Each row was made from one path, in order. Every step used is in the known rows, and no mark comes twice. Write each row's path.
Known rows
q/w/a: [ 12   6  -1   3 -30  -9  12 -12  -5  12 -11  -6   5   2  -7  15  11 -12
   8   8  18  -9   8   4]
x/q/w: [ 17   8  -4   0 -33   2   8 -13  -2   7  -5 -13  -4  -3   6  18  -6  -5
  -1  17 -12   0  -4   4]
a/x/b/w/q: [  8  -5   7  27  -3  14  -2  -4   0 -20  22  14  32 -10   8  26   6  -9
 -14  -2  -9   0  14  -7]
b/w/a/x/q: [ 17   0  24  18 -32  10  21 -22  -9 -26  -7   4  20   0   8  32   3 -16
  -3  22  26 -10  15   1]
z/d/a/w/b/x: [  8  10  16  28 -19   8  -5 -14   3 -20  -4  11  33   3  11  -9   5 -14
  -1   0  14  43  25  -6]
d/a/w: [ 10   9   7  20 -22  -7  -8  -8   1 -15  11  16  14   7  10  12   4   1
   4   2  14  11  15   2]
a/x/b: [  5  -2   6  15   6   5  -8   9   0 -14  12  -6  21 -12   1   8   7   4
  -1  -9  -1   3  -5  -3]
b/w: [ 5 -2  0  7 -6  1  8 -5 -8 -1 -3  7  3  4  0 10 -5 -6 -6  6 -1  1 16  1]
x/q: [  8   0   4   0 -14   4   6 -12   2  -4   1  -6  -3   0   7  12  -6   3
   0  11  -2  -2  -5   2]
x/a/w/b: [ 20  12  17  11  -2 -12 -13  -4  -3  -6   5   6  10  10  10  19  16  -8
  -3 -10  22  27   6   2]
d/a: [ 3  3  3 11 -8  4 -6 -9  3 -5  5  6 14  0  2  3  0  5  7  4 10 -1  8  0]
f/z/d/a: [ -7  -2  -9  24 -16   0  15  -7   9   7  -9  16  26   0  -6   0 -12   5
  -1  17   9  19  29  -8]
b/x/q/w: [  7   8   0   1 -34  14  17 -19  -1  -6  -6 -17  -2 -17   8   9  -3 -15
   2  18  -9   9  -5   7]
a/x/b/w: [ 10  -3   6  22   0   7   0   5 -10 -14   9   2  25 -10   2  18   1  -2
  -7  -4  -3   5  11  -1]
z/d/a/x/q/w: [ 17   7  11  18 -55  12   0 -15   1 -17 -16  -7  27 -11   5  16  -9 -17
  -8  25 -13  12  16  -2]
w/a/x/q: [ 12   2  25  11 -26   8  14 -17   0 -28  -4  -2  15  -4   6  24   8  -9
   4  17  27 -10  -2   2]
a/w/q: [  4   6   7  13 -16  -3  -2  -8   6 -17  19  21   5   8  14  17   9 -10
 -10  -2  -2   8   9  -1]
a/w/b/x/q: [ 16  11  19  16 -13  10   7 -20   2 -22   5   0  11  -1  23   9   4  -8
   2   6  13  31  -4  -1]
d/a/x/b/w: [ 13  -2   7  34  -9  10  -6  -3  -6 -18  14   8  40 -10   3  21   1   2
  -1   0   8   3  19  -2]
w/q: [-2 -1  1  5 -3  8 -1 -8  8 -6 13 11  6 -1  6  9  6 -7 -8  2 -6 -4  3 -5]
z/d: [ -4  -4  -1   0 -12  -1  -1   0   0   3 -12  -2   5   3  -5  -9  -5  -7
  -9   0 -12  11  16  -5]
f/z/d/a/w/q: [ -2   3  -1  36 -33  -2  11 -14  15  -8  11  37  31   6   8  16  -3  -7
 -10  16   5  26  39 -10]
z/d/a/x/b: [  4  -4   6  27 -14   7 -14   3   2 -14   5  -1  39 -10  -2   3   1   1
  -3  -3  -4  14  18  -6]
f/a/x: [ -3   1  19  10  -5   9   9   8  -3 -26   1  -3  17 -20  -1   5   4 -15
  -3  -1   5   3   4   4]

Write each row's path
[ 12  12   9   3  -8   8   0 -14  -2   3  -9 -14   9 -15   4  10  15 -22
   1  -1  12  24  -1   2]
q/w/b/x/a
[ 27  12  16  11 -22  14   0 -11   0 -10 -11 -12  23  -6  13  20   1 -10
  -4  15  -4  11  -8  -4]
a/x/q/w/b
[  4   4  17  18 -11  13  -7  -4   3 -26   3   9  26  -9   5   8   3  -4
   2   7  10   0   5  -1]
d/a/x
[ 19  10  -3   5  -6   0  -5  -4  -2  17 -11  -8  14   4   1   4   4  -6
   0   0  -2  12  -2  -5]
q/w/b
[ 11   8   6   5 -42   9  26 -29  -2  -6  -9 -15   2 -12   3  19   8 -18
  11  22  20  -1   1   8]
b/x/q/w/a
[  3  -3   2  11 -10   8   6 -14   1  -6  10  20  10   3   7  18   0 -13
 -12   7  -7  -4  19  -5]
b/w/q
[  0  10  19   6 -15  -2   1  -8  -2 -25   8   4  -4 -11  11  13  16 -22
  -2  -2  17  26   5  11]
b/x/a/w
[  9   0   7  27  -2  10 -13   0   3 -17  16   1  36 -13   2  12   6   8
   5  -4   8   3   3  -3]
d/a/x/b
[  4   1  22  10 -13   4   7  -5  -2 -22  -7   6  19  -4  -2  11  14 -12
   2   5  28  -8   4   1]
w/a/x
[18 10 11 15  0 -5 -8 -2 -1 -5  3 10 15 13 12  5  8 -1 -1 -7 12 23  3 -4]
a/w/b
[  5   4   7  25 -36  -2  -8 -14   9 -18  12  28  24  10  11  10   5 -15
 -11   5  -4  18  31  -6]
z/d/a/w/q
[ -3   9  20  12 -18   4  -1 -16   7 -29  20  17   2 -12  16  22  20 -28
  -9  -1  11  21   8   6]
b/x/a/w/q
[  6   7  14   9 -19  -8 -10 -11   5 -17  20  19   1   3  13  31  19 -19
 -12  -3   8  12  10   3]
x/a/w/q
[ 7 -8 -8 20  0  3  0 -9 -1  3 25 11 19 -2  5 22  3  0 -8 -5 -8 -1 18 -5]
x/b/w/q
[ 10  -5   6  36 -20   8  -7  -1  -6 -14   2   7  45  -7  -1  13  -4  -6
  -9   2  -4  15  35  -7]
z/d/a/x/b/w
[  1   4  10   7  15  18   3  -9   2  -8  -4  -4  15  -8   7 -11   6  -7
   3  -3  11  21  -4  -5]
w/b/x
[ 17   5   5  19 -24  -3   4  -2  -6  -2   1 -12  27 -10  -6  23  17  -7
   6   1  17  -5   3   2]
q/w/a/x/b
[  4  -5  11  32  -5  13   8   0  -4 -23  25   8  36 -20   3  29   7 -17
 -11  -5  -4   1  23  -1]
f/a/x/b/w/q
[ 13   8  16  11 -32   1  10  -7  -6 -12 -13  -4  17  -7  -4  19  15 -21
   1  12  18  -8   5   3]
q/w/a/x
[  2   5  17   5  11  12  -2 -12   2  -8  -2  -7  11 -12   6   3  15 -14
   1  -6  21  24  -2   1]
w/b/x/a
[ 20   7   2   4 -43  -5  19 -24  -4   8  -9 -11   2   1   0  26   5  -8
   8  19  15 -10   3   5]
x/q/w/a
[  8  12  15  17   0   7   1  -8   0 -18   2   6  15  -1  15  -5  10 -12
   1  -6  16  32   2  -2]
a/w/b/x
[ -7  -1   7  29 -19  11  12  -1   9 -16 -11  18  38  -9  -3   5  -9  -5
  -7  20   8  20  27  -9]
f/z/d/a/x
[ 12  13  18  27  -8  11  -4 -17   3 -22   8  13  29   0  17   1  10  -7
   7  -2  26  31  10  -2]
d/a/w/b/x
[  5   2  22  10 -18  13  15  -4  -2 -29   2 -10  14 -19   6  16  -1 -13
  -2  12   3   1   0   7]
f/a/x/q
[ 19  13  20  28 -20  14   2 -29   6 -27   9   7  27   0  24  12   5  -4
   9  12  24  29   4   0]
d/a/w/b/x/q
